What can hang from each mark
z_738: z_563
z_601: z_563
z_843: z_738
z_423: z_644
z_563: z_423 z_601 z_738 z_741 z_848
z_891: z_960
z_960: z_741 z_891
z_741: z_141
z_390: z_601 z_738

Known rows, with every way that one mark hangs from another
z_960[z_741[z_141] z_891]: [.02,.10,-.06,.08,-.04,-.04,.15,-.05,.38,-.02,-.02,-.03,-.21,.00,-.42,.20,.17,-.20,-.04,.12,-.13,-.01,.38,.23,.13,.17,.09,-.24,-.07,-.23,-.08,.14,-.11,.55,.33,-.05,.11,-.28,-.10,.10,.07,.11,-.11,.22,.43,-.31,-.14,-.08,-.28,.15]
z_601[z_563[z_423]]: [-.01,-.13,.02,.08,.06,-.11,.03,-.03,.14,-.01,-.13,.09,-.23,.11,-.03,.10,-.14,-.05,-.17,.18,-.31,-.11,-.01,.03,.21,.10,.00,.14,.02,-.24,-.21,.07,-.01,.13,.08,.02,-.02,.02,.07,-.02,.25,.17,.31,-.13,-.07,.00,-.03,.05,.10,.11]
z_738[z_563[z_601 z_741]]: [-.22,.04,-.13,.10,.02,-.09,-.19,.22,.12,.11,.18,-.24,.04,.06,.06,-.05,-.13,.04,.05,-.14,-.02,-.09,-.01,-.04,.16,-.01,-.12,-.09,-.25,-.02,.18,-.19,.07,.02,.00,-.28,.06,-.18,-.07,.08,-.09,-.13,-.02,-.03,.20,-.07,.03,.10,.01,-.09]
z_738[z_563[z_423 z_601]]: [-.14,-.10,-.14,.11,.05,.05,-.21,.23,.13,.32,.13,-.14,-.02,.01,.01,-.04,-.14,.07,.09,-.02,-.33,-.11,-.02,.15,.16,.04,-.15,-.01,-.08,-.14,.07,-.12,.11,-.07,-.13,-.13,.11,-.05,.07,.00,.09,-.13,.17,.01,-.08,-.04,-.05,.08,.15,.05]
z_843[z_738[z_563]]: [.12,-.14,-.15,-.07,-.20,-.09,-.09,.17,.31,-.22,-.02,-.20,-.08,-.09,-.04,.30,-.09,-.18,.02,.31,-.20,-.13,.01,.17,.27,-.06,-.01,-.23,-.21,.24,-.04,-.12,-.11,.01,.27,-.07,.03,-.37,.11,.17,.07,-.15,.06,.08,.17,-.05,.01,.11,-.04,-.14]
z_563[z_423 z_741[z_141] z_848]: [.01,-.04,.15,.00,.06,.15,.06,-.08,-.04,.16,.04,-.11,-.11,.04,-.20,-.13,-.02,-.24,-.06,-.07,.04,.10,.34,-.12,-.22,.04,.01,.07,.06,-.12,.06,.00,-.03,.01,-.02,.14,.01,.08,-.15,-.09,-.11,.17,.21,-.19,-.13,-.15,.07,-.16,-.05,.10]
z_390[z_738[z_563[z_423 z_848]]]: [-.05,-.06,.03,-.11,-.07,.04,.07,.20,.06,.26,.00,-.11,.00,-.16,-.18,.11,.09,.03,.07,.03,-.12,-.06,-.02,.21,-.05,.03,.01,-.15,.24,-.02,-.12,-.05,.06,.03,-.17,.13,.04,.24,.21,-.09,.06,-.11,.21,.01,-.22,.09,.07,-.02,.09,.27]
z_843[z_738]: [.19,-.04,-.14,-.02,-.17,.05,-.01,-.01,.22,-.22,-.11,-.10,-.06,-.09,-.15,.29,-.15,-.26,-.06,.36,-.29,-.19,-.01,.18,.19,.00,.01,-.25,-.27,.10,-.12,-.07,-.16,.04,.34,.03,.03,-.38,.06,.08,.00,.01,.01,.00,.23,-.06,.01,.09,-.09,-.01]
z_390[z_601 z_738]: [-.06,.07,-.11,.07,-.05,.03,-.05,.09,.14,-.09,.07,.06,.05,-.02,-.21,.22,-.15,-.10,.26,.30,-.14,-.29,-.21,.32,.21,.09,.01,-.23,-.10,.04,-.03,-.05,.11,.48,.11,.08,.09,-.04,-.02,.06,-.08,.02,.01,.16,.11,.15,.08,.15,-.01,.14]
z_390[z_601[z_563[z_738 z_848]]]: [.09,.22,.13,.06,.11,-.25,-.02,-.07,-.02,-.21,-.25,.21,.17,-.06,.08,.01,-.16,.33,.21,.02,-.02,-.08,-.11,.00,.01,-.11,.21,.16,.02,.06,-.06,.22,.02,-.14,-.03,.00,.01,.01,.03,.09,-.04,.21,-.08,.08,.07,.22,-.02,-.05,-.15,.13]
z_601[z_563[z_423[z_644] z_741[z_141] z_848]]: [.14,-.10,.23,-.08,.16,-.04,.10,-.13,-.22,-.13,.01,.24,-.12,.15,.10,-.13,.12,-.08,-.24,-.10,.23,.21,.09,-.34,-.13,.00,.02,.30,.22,-.09,.03,.24,-.04,-.03,-.04,.04,-.05,.12,-.12,-.08,.09,.19,.10,-.20,-.07,-.13,.02,-.13,.05,-.07]
z_891[z_960]: [.05,.02,-.06,-.03,-.05,-.01,-.02,.01,.17,-.10,.17,.03,-.11,.06,-.22,.37,-.31,-.26,-.02,.28,-.39,-.32,-.04,.09,.25,.04,.00,.02,-.24,-.02,.04,.04,-.17,.52,.37,-.17,.18,-.20,-.03,-.03,.05,.04,-.17,-.03,.22,.13,-.09,.12,.20,.08]
z_891[z_960[z_741[z_141]]]: [.17,.10,-.07,.02,-.13,.02,-.05,-.11,.28,-.08,.15,-.07,-.24,.12,-.16,.23,-.14,-.37,-.04,.26,-.25,-.13,.26,-.02,.28,.05,.08,-.06,-.03,-.09,.14,.13,-.26,.72,.45,-.03,.14,-.28,-.14,.04,-.07,.10,-.22,.06,.32,-.17,-.10,.04,-.06,.06]
z_601[z_563[z_423 z_738]]: [-.07,-.11,-.02,.00,-.10,-.04,.10,-.22,.11,-.01,-.24,.11,-.24,-.01,-.06,.00,-.08,.09,-.15,.15,-.25,-.02,.01,.06,.08,.06,.05,.14,.08,-.19,-.30,-.04,-.07,-.07,.13,.11,-.10,.11,.14,-.02,.23,.12,.14,-.03,-.19,.07,-.18,.05,-.05,.02]
z_390[z_601[z_563[z_848]] z_738]: [.05,.21,.12,.03,.17,-.24,-.04,.09,-.12,-.23,-.12,.25,.22,.03,.03,.12,-.10,.22,.24,.11,.05,-.19,-.26,.09,.07,-.05,.07,.01,.11,-.02,-.08,.28,.12,.12,-.09,.08,-.01,.07,.16,.03,-.05,.18,.04,.05,.02,.25,.16,-.02,-.03,.26]
z_738[z_563[z_423[z_644] z_741[z_141] z_848]]: [.00,-.22,.15,-.15,.01,.04,.06,.12,-.07,.05,.10,-.03,-.08,-.01,.01,-.11,.17,-.18,-.08,-.15,.20,.27,.19,-.20,-.14,-.02,.01,.08,.15,.11,.21,.06,.03,.01,-.06,-.06,.03,.06,-.17,-.03,.06,-.11,.14,-.08,-.03,-.16,.00,-.06,.14,-.13]
z_563[z_423 z_738 z_741 z_848]: [-.06,.03,.08,.02,-.10,.12,.16,-.20,.02,.24,-.05,-.08,-.05,-.08,-.21,-.02,.02,.05,-.11,-.13,-.08,.11,.14,.01,-.29,-.03,.10,.00,.03,-.01,-.21,-.19,-.06,-.31,.00,.13,-.08,.22,-.06,-.10,-.04,.02,-.06,-.09,-.16,-.05,-.05,-.07,-.10,.09]
z_390[z_601 z_738[z_563[z_741]]]: [-.29,.06,-.11,.06,-.11,-.12,-.12,.24,.16,-.03,.26,-.17,.03,.03,-.02,.05,-.02,-.06,.26,.06,.10,-.12,-.17,.13,.15,.01,-.08,-.24,-.13,.17,.12,-.14,.19,.38,.06,-.03,.01,.04,-.09,.13,-.12,-.19,.06,.21,.06,.15,.13,.15,.01,-.04]
z_390[z_601 z_738[z_563[z_423[z_644] z_741 z_848]]]: [-.13,-.08,.02,-.08,.03,.02,-.03,.23,-.10,.14,.29,.01,.16,-.06,.11,-.01,.18,.12,.14,-.09,.32,.14,-.28,.07,-.17,-.05,-.07,-.09,.15,.25,.05,-.02,.26,.10,-.24,-.02,.06,.29,-.11,-.04,-.04,-.23,.00,.16,-.14,.14,.05,.07,.18,-.09]
z_601[z_563]: [.02,-.01,.02,.03,.04,-.23,.09,-.01,.19,-.27,-.13,.14,-.14,.07,-.01,.20,-.21,-.05,-.11,.24,-.30,-.20,-.07,-.04,.33,.07,.04,.07,-.09,-.13,-.10,.16,-.04,.15,.19,-.09,-.01,-.17,.08,.04,.18,.14,.12,-.11,.21,.00,.00,.09,.01,.16]

Rows
[-.09,.05,.00,.01,-.13,-.17,.14,-.26,.15,-.24,-.18,.02,-.19,.09,.01,.05,-.07,.07,-.20,.06,-.03,-.02,-.04,-.16,.09,-.03,.08,.04,-.09,-.05,-.21,-.07,-.15,-.07,.24,-.04,-.21,-.01,.03,.08,.10,.05,-.09,-.05,.06,.04,-.08,.07,-.20,-.07] | z_601[z_563[z_738 z_741]]
[.13,-.02,.23,-.10,-.02,.03,.23,-.34,-.21,-.16,-.18,.19,-.13,.03,.11,-.21,.18,-.01,-.25,-.15,.28,.33,.11,-.39,-.28,-.04,.10,.30,.26,-.01,-.09,.13,-.11,-.17,-.01,.13,-.13,.19,-.06,-.06,.01,.13,-.07,-.09,-.15,-.06,-.09,-.15,-.08,-.15] | z_601[z_563[z_423[z_644] z_738 z_741[z_141] z_848]]
[.12,-.25,-.19,.01,-.16,.10,-.09,.12,.25,-.01,-.01,-.26,-.14,-.07,.00,.18,.01,-.19,-.01,.23,-.23,-.04,.00,.20,.12,.05,-.08,-.17,-.10,.12,-.10,-.22,-.05,-.13,.17,.01,.10,-.20,.08,.08,.12,-.14,.27,.02,-.10,-.06,-.02,.14,.07,-.08] | z_843[z_738[z_563[z_423]]]
[-.16,.04,-.15,.04,-.10,-.11,-.12,.29,.22,-.05,.12,-.10,.05,-.07,-.08,.12,-.09,-.07,.34,.19,-.08,-.23,-.21,.31,.23,.04,-.04,-.23,-.03,.16,.10,-.05,.18,.35,.03,-.01,.14,-.04,.05,.14,-.06,-.16,.07,.24,.11,.20,.06,.16,.03,.05] | z_390[z_601 z_738[z_563]]
[.08,.03,.12,-.03,.03,.27,.13,-.25,-.28,.16,-.03,.05,.12,-.06,.07,-.26,.18,.03,-.06,-.24,.25,.28,.16,-.09,-.35,-.01,.01,.11,.07,.00,.13,-.09,-.08,-.33,-.17,.12,-.10,.10,-.11,-.10,-.19,.01,-.29,-.03,-.16,-.10,-.06,-.18,-.06,-.18] | z_563[z_423[z_644] z_601 z_738 z_741[z_141] z_848]
[-.06,-.19,-.02,-.03,.03,-.08,.08,-.11,-.02,-.13,.13,.17,-.21,.19,.13,.07,.10,-.03,-.33,.06,.06,.08,-.17,-.18,.08,.04,-.12,.14,-.02,-.10,-.15,.06,.05,.09,.14,-.08,-.08,.07,-.14,-.08,.26,.08,.09,-.13,-.04,-.05,-.10,.16,.19,-.15] | z_601[z_563[z_423[z_644] z_741]]
[-.14,.05,-.06,.09,.04,-.02,-.14,.19,.01,.00,.15,-.20,.00,.12,.06,-.21,-.08,-.11,.09,-.12,.11,.00,.22,-.13,.15,.00,-.12,-.06,-.12,.00,.33,-.10,.03,.07,.01,-.14,.01,-.22,-.10,.13,-.19,-.10,.06,-.01,.18,-.13,.06,-.02,-.10,-.17] | z_738[z_563[z_601 z_741[z_141]]]
[-.02,-.04,.00,.06,.18,.02,-.21,.28,-.06,.34,.05,-.12,.18,-.07,.02,-.05,-.09,.19,.12,-.19,-.18,-.05,.03,.10,-.03,-.03,-.02,.01,.00,-.09,.12,-.03,.09,-.23,-.32,-.14,.09,-.01,.13,-.04,.05,-.05,.13,-.09,-.09,-.02,.00,-.09,.15,.18] | z_738[z_563[z_423 z_601 z_848]]
[-.03,.01,-.01,.15,.01,-.10,-.09,-.13,.09,-.04,-.17,.15,-.08,.09,.06,-.11,-.12,.16,.08,.13,-.12,-.05,-.12,.08,.09,.02,.04,.20,.03,-.07,-.13,-.03,.10,.01,-.01,.12,.01,.09,.01,.07,.10,.18,.14,.10,-.18,.18,-.13,.05,-.03,-.02] | z_390[z_601[z_563[z_423 z_738]]]
[-.05,.11,-.01,.08,.05,.19,-.03,-.17,-.12,.31,-.06,-.13,.15,-.05,-.04,-.16,.01,.20,.00,-.32,-.01,.11,.08,.02,-.33,.01,.02,-.02,-.06,-.08,-.03,-.21,-.03,-.46,-.19,.04,-.07,.20,.01,-.10,-.13,.03,-.11,-.08,-.18,-.02,-.03,-.12,-.07,.07] | z_563[z_423 z_601 z_738 z_741 z_848]
[-.14,.13,-.09,.09,.02,-.18,-.03,-.01,.01,-.23,.09,.07,-.01,.21,.10,.02,-.02,.09,.08,.08,.13,-.15,-.25,-.06,.14,.01,-.06,-.05,-.07,-.03,-.06,.02,.12,.35,.07,.09,-.06,.05,-.04,.05,-.02,.06,.09,.11,.03,.20,.12,.07,-.05,-.02] | z_390[z_601[z_563[z_741]] z_738]
[.03,.15,.24,-.03,-.01,-.11,.18,-.30,-.06,-.24,-.31,.09,-.09,.02,-.02,-.17,.00,.09,-.11,-.10,.17,.11,.26,-.36,-.14,-.04,.15,.22,.15,-.02,-.01,.12,-.18,-.13,.09,.14,-.14,.04,.00,.05,-.07,.18,-.07,-.08,.03,-.01,.02,-.18,-.28,.02] | z_601[z_563[z_738 z_741[z_141] z_848]]
[-.07,-.16,-.20,-.09,-.07,.08,-.07,.17,.00,.20,.17,-.01,.01,-.02,.08,.08,.20,-.02,-.01,.04,-.03,-.04,-.25,.26,.12,.05,-.18,-.16,.07,-.03,.02,-.12,.14,.10,-.14,-.03,.02,.08,.19,-.07,.14,-.25,-.05,.12,-.12,.08,-.03,.16,.25,-.02] | z_390[z_738[z_563[z_423[z_644] z_601]]]
[-.01,.10,.06,.06,.17,-.09,-.06,-.03,-.14,.04,.02,.12,.13,.11,.10,-.11,.07,.24,.11,-.11,.23,-.03,-.26,-.09,-.16,-.01,.00,.14,.14,-.06,-.15,.13,.18,.01,-.19,.14,-.02,.34,.01,-.08,-.01,.16,.21,.01,-.29,.17,.16,-.04,.04,.12] | z_390[z_601[z_563[z_423 z_741 z_848]] z_738]
[.14,-.10,.18,-.11,-.03,-.06,.27,-.23,-.09,-.05,-.26,.31,-.05,-.13,.06,.07,.11,.19,-.20,.04,-.03,.08,-.13,-.01,-.10,-.05,.12,.18,.19,-.06,-.23,.12,-.13,-.28,-.02,.08,-.13,.17,.10,-.11,.25,.10,-.11,-.06,-.13,.09,-.14,-.01,.07,.07] | z_601[z_563[z_423[z_644] z_738 z_848]]
[-.05,-.10,-.04,-.05,.13,.05,-.13,.19,-.14,.26,.26,-.09,.19,-.01,.20,-.10,.15,.16,-.02,-.29,.15,.15,-.13,-.10,-.14,-.06,-.12,.02,-.05,.06,.15,-.04,.14,-.27,-.29,-.19,.04,.06,-.07,-.09,.03,-.18,-.09,-.06,-.01,-.07,-.02,.00,.20,-.11] | z_738[z_563[z_423[z_644] z_601 z_741 z_848]]
[.24,.08,-.05,-.02,.07,-.03,-.24,.21,-.04,-.05,-.10,-.20,.34,-.18,.17,.11,-.06,.14,.18,-.03,-.05,-.11,.01,.10,.01,-.11,-.03,-.19,-.18,.18,.13,.00,-.04,-.40,-.08,-.11,.10,-.36,.18,.11,-.05,-.10,-.08,.03,.14,-.03,.11,-.10,-.05,.05] | z_843[z_738[z_563[z_601 z_848]]]
[.00,-.05,.00,-.01,.03,.01,.00,-.14,-.15,-.27,.12,.22,-.13,.20,.21,-.21,.19,-.15,-.03,.07,.37,.13,-.19,-.17,.03,.10,-.14,.17,.20,-.01,.03,.10,.10,.41,.01,.20,-.05,.22,-.15,-.03,.00,.08,.14,.07,-.20,.08,.04,.03,.07,-.24] | z_390[z_601[z_563[z_423[z_644] z_741[z_141]]] z_738]
[.12,.04,.03,-.04,.05,.17,.05,-.10,-.19,.25,-.07,.11,.22,-.16,.02,-.01,.10,.13,-.04,-.12,-.08,.08,-.09,.17,-.20,-.05,.09,.04,.05,.01,-.04,.01,-.03,-.43,-.20,.02,-.03,.06,.09,-.15,-.02,.01,-.30,-.01,-.07,.03,-.16,-.02,.08,.04] | z_563[z_423[z_644] z_601 z_738 z_848]
[-.02,.15,.01,-.03,.05,-.06,-.06,.27,-.05,.13,-.01,-.09,.31,-.13,.00,.11,-.06,.16,.25,-.06,-.02,-.16,-.08,.19,.06,-.02,.02,-.19,.04,.00,.10,.06,.04,-.10,-.21,-.08,.00,-.01,.27,-.01,-.07,-.16,-.10,.06,.06,.07,.14,-.03,.01,.24] | z_390[z_738[z_563[z_601 z_848]]]
[.04,-.06,.08,-.05,.12,.11,-.06,.14,-.21,.19,.18,-.05,.14,.07,.17,-.27,.15,.02,.00,-.30,.30,.23,.15,-.19,-.20,-.03,-.11,.09,.10,.05,.28,.04,.06,-.16,-.27,-.10,.05,.02,-.12,-.04,-.08,-.10,-.01,-.11,-.08,-.17,.01,-.12,.10,-.15] | z_738[z_563[z_423[z_644] z_601 z_741[z_141] z_848]]
[.13,-.22,-.01,-.17,-.09,.05,.00,.10,.00,-.06,.10,-.17,.09,-.10,.15,.09,.28,-.05,-.18,-.02,.20,.20,-.10,-.06,-.19,-.10,-.06,-.12,-.04,.30,-.03,-.08,-.02,-.34,.01,-.02,.05,-.12,-.01,-.01,.12,-.21,.00,-.03,-.05,-.09,.03,.02,.13,-.19] | z_843[z_738[z_563[z_423[z_644] z_741 z_848]]]
[-.04,-.13,.10,-.06,-.14,.04,.24,-.36,-.05,-.21,-.17,.17,-.31,.09,.09,-.21,.20,-.14,-.30,.01,.20,.28,.12,-.26,-.09,.06,-.02,.23,.17,-.04,-.09,.01,-.11,.00,.15,.15,-.16,.14,-.12,-.01,.09,.05,-.02,-.04,-.15,-.08,-.14,.03,-.05,-.32] | z_601[z_563[z_423[z_644] z_738 z_741[z_141]]]
[.11,-.04,.04,-.02,.16,.18,-.04,-.07,-.29,.14,.12,.11,.15,.01,.06,-.18,.12,-.08,-.09,-.25,.23,.15,.12,-.14,-.25,-.02,-.07,.17,.03,-.06,.22,.06,.03,-.14,-.19,.00,-.01,.04,-.23,-.12,-.16,.10,-.09,-.13,-.04,-.16,.01,-.11,.07,-.08] | z_563[z_423[z_644] z_601 z_741[z_141] z_848]
[.06,.22,.04,.06,.03,.08,-.02,-.08,-.05,.17,-.16,-.02,.25,-.17,-.12,.05,-.18,.22,.16,-.09,-.15,-.09,.04,.20,-.09,-.05,.17,-.06,-.10,.00,-.01,-.02,-.08,-.39,-.09,-.02,-.07,-.10,.10,-.01,-.16,.05,-.35,-.01,.14,.05,.00,-.08,-.15,.22] | z_563[z_601 z_738 z_848]
[-.16,.09,-.11,.04,-.09,.04,-.03,.09,-.05,.04,.11,-.15,.01,.09,.01,-.14,.04,-.14,.10,-.09,.21,.01,.11,-.03,.11,.05,-.13,-.16,.00,-.03,.18,-.16,.01,.13,-.02,.04,.01,-.05,.08,.07,-.25,-.16,-.02,.05,-.01,-.05,.15,-.04,-.14,-.15] | z_390[z_738[z_563[z_601 z_741[z_141]]]]
[.06,.28,.12,.08,.01,.14,.06,-.21,-.20,.02,-.12,-.08,.13,-.07,-.08,-.20,-.08,.03,.11,-.23,.16,.09,.29,-.15,-.24,-.04,.12,.02,-.06,.01,.17,-.05,-.13,-.25,-.10,.05,-.10,-.03,-.04,.00,-.32,.08,-.24,-.02,.08,-.10,.05,-.21,-.32,.00] | z_563[z_601 z_738 z_741[z_141] z_848]
